What can hang from each mark
J883: J164 J230
J62: J284
J284: J62 J164
J698: J230
J164: J284 J807 J883
J807: J16 J164
J16: J807
J230: J883

Known rows, with every way that one mark hangs from another
J698[J230[J883[J164[J284 J807[J16]]]]]: [  8.0  -2.7 -40.9 -16.3 -24.8   4.5 -16.4   6.2 -13.6 -58.9 -15.8 -10.4
  -9.3  60.1  18.3 -31.1 -11.3   8.3 -48.0 -10.0 -34.8 -26.8   6.8   2.1
  12.2   0.9   2.3  45.3 -19.7  -0.3 -18.1  28.0   9.3]
J883[J164[J284 J807[J16]] J230]: [ 11.1  11.6 -20.8  -7.1 -35.1   2.4 -11.5   0.1  -2.8 -50.1 -31.3  -3.1
 -21.1  21.2   9.6  11.6  -7.7  -0.9   0.6 -15.8 -29.0 -12.7 -14.8  -5.2
  -4.0   1.9  -2.2  39.0  -7.4  -1.3 -11.9  23.1   5.0]
J230[J883[J164[J807]]]: [ -9.1 -25.5 -29.9 -29.5 -30.0  11.5   5.5  19.1  -2.4 -31.2 -41.9 -15.3
  -0.2   1.7  17.8 -19.7  -8.3  -6.9 -17.9   4.7 -31.6 -28.0 -17.3   6.4
  -5.0  -1.6  11.5  52.6  -2.2 -11.6   1.9   7.1   3.6]
J164[J284 J807[J16] J883[J230]]: [ 15.6 -11.8 -16.6 -16.0 -33.7 -16.6 -50.4 -24.0  -9.0 -29.6 -41.3   1.4
 -28.2  18.9  14.5   6.3  -4.9  -3.5   9.4   3.2 -45.2   8.3   0.4   3.4
  21.9  26.2  -1.5  42.2   3.5  -7.3 -18.9  10.8   5.8]
J16[J807[J164[J284 J883]]]: [-19.2 -22.7  12.3  -4.7 -13.6  -7.9 -20.8 -29.4   6.3 -17.6 -13.2  10.8
 -44.0 -15.4   4.3  37.5  -0.4 -15.5   4.6 -26.4 -27.7  -4.9   9.4 -23.7
   7.0  37.2   1.9  30.9 -15.8 -19.0  -6.4  -6.1  15.8]
J164[J284[J62] J807 J883[J230]]: [ 17.0  -9.1   1.5 -16.6   6.0 -10.0 -28.7 -25.7  -1.0 -19.5 -19.9   2.7
 -23.3  -3.1  11.6  14.2  16.3 -14.9  17.4  38.3 -34.5  18.7  12.5   0.3
  20.8  36.0  -0.1  33.8   7.9  31.0 -23.5  -0.3  -5.5]
J883[J164[J807[J16]] J230]: [  5.6  13.4 -30.0  -9.7 -31.6   4.8 -11.0   6.1   1.2 -39.5 -59.0  -7.3
  -9.1   6.8   9.4  -2.8 -12.3  -1.5  -9.0 -19.2 -40.3 -16.3 -43.2  -0.7
  -8.1 -29.7   0.7  39.4  -8.4 -10.9  -2.4  15.9  -1.0]
J698[J230]: [-17.1  17.3 -14.8 -25.4   3.9   2.9 -34.9  -0.1 -18.6 -31.6 -23.5  -4.2
   8.4   2.1   0.5 -27.1  -4.3   0.5 -10.6  13.9 -18.9 -13.0 -23.4  17.8
 -26.1 -31.9   6.6  23.2   6.0 -27.5  26.9  -2.1   4.3]
J62[J284[J164[J807[J16] J883[J230]]]]: [ 19.6 -10.7  -8.2 -11.9 -17.6 -15.3  -9.3 -16.0  -1.4   5.3 -20.5   0.4
  -2.7   3.0  20.7   6.0   4.3  -4.4  11.1  12.0 -53.8  27.2 -24.0  20.8
  30.4 -15.0   2.8  30.6 -12.2 -19.6 -12.8  44.1  -3.3]
J62[J284[J164]]: [-17.6 -12.0   3.9 -18.8   7.3   4.4  15.7   6.3  -4.0   8.7  18.6   1.7
  19.3 -27.3  11.6   7.4   7.5  -6.9  25.8  18.4 -18.7   8.8  -7.8  36.2
  -2.4 -26.7  15.1  13.6  -0.8 -35.5  22.5  23.3   6.4]
J883[J164[J284[J62] J807[J16]] J230]: [ 12.7  13.8 -16.0  -0.5  -2.4   7.4  -3.3   0.5   7.3 -41.1 -16.4   0.6
 -17.0  17.5   8.0  12.8  -0.6  -0.7  -4.6  -3.8 -29.4  -7.2   5.2  -4.8
  17.1  -3.4  -4.3  29.1 -15.8  30.9 -27.7  16.5   0.1]
J807[J16 J164[J284[J62] J883]]: [-18.6 -26.9   0.6  16.6   2.2  10.4 -21.6  -9.5   3.6 -10.0  -2.9  22.2
 -23.4  -8.4  14.5  18.8 -13.1   7.5  -8.5 -12.1 -28.1  10.8  40.4   0.0
  47.2  31.4  -6.7  14.8 -27.6  11.5 -29.3 -13.5   1.2]
J698[J230[J883[J164]]]: [-16.6   7.9 -28.9 -22.7  -4.6  16.7  -7.0  24.9 -20.8 -42.6 -31.6 -13.8
   5.0  14.8  10.9 -26.0  -5.8   5.0 -30.7  27.7  -8.2 -20.8 -23.5  16.9
 -11.0 -31.6  -1.4  32.9 -11.4 -21.6  16.3  -0.8   1.2]
J230[J883[J164[J284[J62] J807[J16]]]]: [  0.7 -30.6 -31.0 -12.4  -1.0  12.9  -0.2   8.7   4.3 -36.8  -4.7  -9.0
  -7.5  30.1  22.0 -12.7 -13.1  -0.4 -25.3  -2.9 -32.9 -19.3  43.2   3.0
  42.2  12.7   5.8  39.3 -24.4  24.9 -29.2  14.2   9.8]
J62[J284]: [-13.4 -12.0  -3.1 -24.5  -6.9   1.4 -28.3  -6.4  -1.6  13.7   6.9  -2.6
  14.6 -23.9  14.1   1.0  -4.0  -8.2  31.7  14.3 -17.2   3.6  -8.8  41.0
  -8.7 -25.8   3.7  15.8   7.0 -34.8  34.3  -3.5   9.7]
J230[J883]: [-28.5 -24.7 -23.3 -39.3  -8.9   5.3 -35.7  15.7 -24.1 -23.0 -29.0 -15.9
   7.9  -7.2  11.3 -16.7 -10.5  -2.3  11.6  25.8 -16.2 -15.7   5.6  28.6
   3.1 -18.6   8.5  37.1   4.7 -36.8  25.8 -15.9   8.6]
J807[J16]: [-21.5 -14.0 -21.7 -15.7 -15.5   6.8 -40.9   4.6  -7.1 -21.5 -31.0  -4.9
   6.8  -5.7  13.8 -14.2 -26.5   1.9   3.2 -15.6 -30.6 -16.0   0.3  26.8
   6.4 -30.3  10.7  26.6  -3.1 -40.8  18.2  -5.1  15.2]

Rows
[-25.6 -25.6 -10.9   7.3 -33.4   7.6 -29.9  -2.1  -1.1 -10.1 -45.6  16.3
 -15.5 -17.8  15.7   4.7 -25.4   7.1 -11.5 -26.6 -38.7  -1.6  -9.7   6.8
  25.9   0.6  -2.4  25.0 -20.8 -34.3  -3.1 -12.7   1.0] => J807[J16 J164[J883]]
[-18.8 -25.5  11.6   6.4   8.2  10.2  -8.6  -9.8   4.1  -6.3   0.9  19.2
 -23.8 -27.9  10.3  26.5  -0.4  -2.1   5.7  11.8 -17.3  13.2  30.4  -1.2
  24.7  43.5  -3.2  17.2 -11.6  16.7 -18.6 -18.3  -3.0] => J807[J164[J284[J62] J883]]
[ 10.3  15.1  -4.8  -9.1   6.8   8.5   9.7  -0.5   4.6 -36.1 -10.7  -1.1
 -15.0  -1.0   2.8  19.3  13.4  -9.7   7.8  16.0 -18.7  -3.2  -0.4  -8.1
  -3.1  11.5  -3.3  31.1  -3.4  36.6 -17.5   9.0  -4.9] => J883[J164[J284[J62] J807] J230]
[ 10.6  -9.3 -22.4 -19.0 -33.7 -13.6 -48.9 -19.4  -6.7 -23.1 -65.5  -2.3
 -17.4   5.8  14.3  -8.7 -10.5  -2.3   1.1   1.2 -56.9   6.0 -28.6   5.4
  19.7  -5.1   2.2  41.7   0.1 -17.4  -8.1   5.7  -0.1] => J164[J807[J16] J883[J230]]
[-24.6  -8.8  -9.9   4.4 -26.9  12.0 -29.0   3.4  -8.4 -31.5  -3.2  14.6
 -14.6  -0.1   4.3  14.5 -22.4   9.3   4.3 -39.0 -18.4 -17.1  15.1   5.5
   5.7   8.6  -2.0  22.0 -19.1 -25.2   0.2  -4.6  12.9] => J807[J16 J164[J284]]
[ -6.1 -36.8 -14.5  -9.4 -16.6   0.6   7.5 -11.1   4.4 -15.5 -42.3   3.6
  -3.6  -4.7  24.8 -14.9 -11.0  -8.9 -21.8 -12.0 -64.4   3.9  -7.3   5.1
  30.5   6.2  28.5  40.1  -9.6 -22.7 -21.8  33.0   1.2] => J284[J164[J807[J16] J883]]
[-21.0 -30.2  -7.5   9.2 -30.2   7.0 -29.3 -11.0  -2.5 -14.5 -20.2  19.0
 -26.7  -5.2  13.9  17.3 -19.4   5.1  -3.6 -23.7 -30.9   1.9  16.9   3.4
  27.7  32.0  -3.8  24.5 -20.4 -20.3 -14.3  -9.1   5.4] => J807[J16 J164[J284 J883]]
[  6.4  -7.5 -18.2  -9.4 -18.2  -8.1  -5.8  -7.7  -7.9 -26.7 -56.0  -0.1
 -11.9   4.5  14.6  -0.2  -0.3  -4.0  -4.8   4.4 -55.1  11.3 -28.1   1.7
  26.5  -6.4  14.3  40.3  -9.5 -20.6 -16.8  32.7  -6.4] => J284[J164[J807[J16] J883[J230]]]
[ -7.2   5.2  11.0  -4.1 -16.3 -14.7 -36.3 -30.8  -6.8 -30.5 -25.8   7.3
 -54.4  -6.7  -4.7  53.5  10.3 -12.8  24.2  -7.7 -19.4   3.6 -10.8 -25.8
   0.7  23.8 -10.5  30.9 -14.1 -14.7  -4.4  -3.1   8.6] => J16[J807[J164[J284 J883[J230]]]]
[ -4.9  -0.6   0.6  20.0   1.8   2.5 -37.2  -8.6  -9.4 -21.9 -14.5  20.6
 -28.5  -2.4   5.9  34.8  -1.9  10.0  10.1   5.8 -22.5  17.1  20.5  -0.6
  42.0  16.5 -19.6  14.5 -26.3  13.9 -25.3 -15.0  -6.6] => J807[J16 J164[J284[J62] J883[J230]]]
[ 12.9  -8.4  -6.3 -25.5 -27.4 -14.5 -35.6 -27.9  -9.8 -24.2 -35.7   0.6
 -29.2  -0.8  10.4  10.4  10.3 -14.6  21.2  26.0 -35.6  11.8 -10.8   2.6
  -2.1  35.8   2.0  45.8  15.7  -2.3  -9.5   6.4   3.6] => J164[J284 J807 J883[J230]]
[ -4.3   5.5  18.8   2.7  18.0 -12.6 -31.6 -29.6  -1.0 -23.3 -10.1  11.1
 -47.4 -12.8  -3.8  54.5  19.1 -10.6  21.2   4.0 -18.9  13.0  12.1 -29.6
  22.0  22.5 -12.8  18.3 -23.9  16.6 -16.2 -11.6   1.7] => J16[J807[J164[J284[J62] J883[J230]]]]
[ -4.7 -36.9  -9.6  -5.3  16.9   0.2  14.1 -10.1  13.1  -9.6 -28.8   6.5
   0.4  -6.0  24.0 -15.1  -4.3  -7.9 -26.5   1.6 -65.2  12.4  17.5   2.3
  51.6   3.4  26.3  29.5 -19.3   8.6 -35.9  27.7  -2.7] => J284[J62 J164[J807[J16] J883]]
[-21.3  -3.4  15.4  -6.1  21.2  -0.9 -15.4 -19.5   9.1 -26.8  17.6   8.7
 -27.4 -12.3  -8.4  33.0   5.5 -12.7   9.5 -30.7 -15.3 -14.5  33.7 -26.9
   8.3  11.2   2.3  16.4 -26.2   9.4  -7.4  -7.0  15.5] => J16[J807[J164[J284[J62]]]]
[-15.7   6.4  -1.3  -0.5 -23.5   1.1 -28.9  -1.0 -14.7 -16.6 -52.9  11.3
 -23.9 -30.9   0.1  27.1   0.1   2.9  17.6  13.7 -19.0  10.7 -41.8   2.2
  -4.5   0.1 -10.7  29.2  -4.8 -23.9  11.3 -20.3 -12.0] => J807[J164[J883[J230]]]
[-23.6 -30.7   6.5  -7.5  36.2  10.1  23.6   2.2   4.0  -1.4 -17.4   5.3
   5.3 -35.9  18.3   4.1   8.8  -9.6  -2.9  40.0 -33.7  20.4  15.7  14.1
  32.7   1.8  19.5  17.8  -5.4   0.0 -11.4   3.1  -4.5] => J284[J62 J164[J883]]
[-11.6  -1.2   7.1  -7.8  36.5   0.5   9.2   3.1  -9.4  -9.7 -27.3   2.6
   1.0 -29.0   9.9  20.6  20.4  -5.3  15.6  54.3 -22.3  29.3  -5.9  12.0
  26.5 -12.7   6.5  19.8  -2.9   2.3  -7.0   2.8 -12.9] => J284[J62 J164[J883[J230]]]
[ -1.2 -17.3 -23.2  -6.3 -35.0  13.2   2.8  -1.4  11.4 -37.5 -19.9   0.9
 -13.6  13.9  17.7  -2.6 -19.4  -5.9 -19.1 -31.6 -36.8 -19.9   3.9  -3.1
   2.1  16.4  11.4  40.6 -10.5  -4.5 -14.9  23.3  15.1] => J883[J164[J284 J807[J16]]]
[ -7.7  17.9   0.2  -1.3  16.6  17.2   7.1   9.2  -1.7 -31.2  -4.1  -0.7
 -10.5 -10.6   5.1  31.9  14.6  -2.7  19.4  33.8   3.9   0.9   4.8   6.2
  -4.7  -2.3 -10.6  17.4  -5.1  20.4  -3.1  -8.7  -3.3] => J883[J164[J284[J62]] J230]
[  5.0  -5.6  -5.5 -21.9 -11.4  -9.2   7.1  -6.0  -9.4 -20.6 -51.1  -1.0
 -13.0 -14.9   9.1   6.0  14.8 -14.8   8.9  29.0 -46.6  15.1 -34.4  -2.9
   3.8   7.0  14.8  42.9   6.7 -14.0  -9.6  29.4 -11.0] => J284[J164[J807 J883[J230]]]
[  5.9  -5.4   4.0 -14.3  23.8  -5.4  14.5  -8.8  -0.3 -14.8 -35.0   2.0
  -4.6 -19.0   9.3   7.0  22.1 -15.8   3.3  39.3 -42.5  22.4 -13.5  -3.7
  22.7   1.0  15.6  31.0  -2.3  18.6 -22.2  21.3 -14.7] => J284[J62 J164[J807 J883[J230]]]
[-14.7 -32.4   8.0 -10.0  19.5   5.7 -17.5 -16.2   2.4  -3.7  -1.8   5.9
 -10.8 -20.2  18.8  12.3   0.9 -10.1  11.7  35.4 -20.9  16.4  42.7  18.4
  27.8  35.0   5.6  19.1   4.5  10.2 -10.5 -18.1   6.6] => J164[J284[J62] J883]
[-22.3 -24.1 -19.8 -20.1 -14.8  20.2   4.7  20.0 -12.5 -34.1  -8.7 -12.3
  -8.1   4.5  18.2   8.6  -6.7  -1.2   1.4  23.8  -2.2 -18.6  15.7  20.0
  -0.2  12.7   0.3  39.2  -3.0 -17.6   7.8  -6.9  14.9] => J230[J883[J164[J284]]]
[ -0.2 -16.3 -13.5  -2.4  -2.2  13.2   9.6  -2.0  20.2 -30.7  -4.5   4.6
  -7.9  10.6  16.4  -4.2 -11.4  -4.3 -22.1 -20.4 -36.6 -15.0  29.7  -3.5
  24.0  13.9   7.1  27.8 -17.8  28.7 -28.2  14.7   8.2] => J883[J164[J284[J62] J807[J16]]]
[-12.9 -30.7   8.4 -12.9   3.8   0.8  15.7  -5.2   4.6  24.5   1.2   6.5
   9.2 -32.3  26.0  11.1   5.3  -9.9  17.3  34.7 -29.1  25.3  -5.6  35.6
  18.4  -5.8  13.1  17.2  -0.1 -31.1   9.8  18.0   1.0] => J62[J284[J164[J883]]]
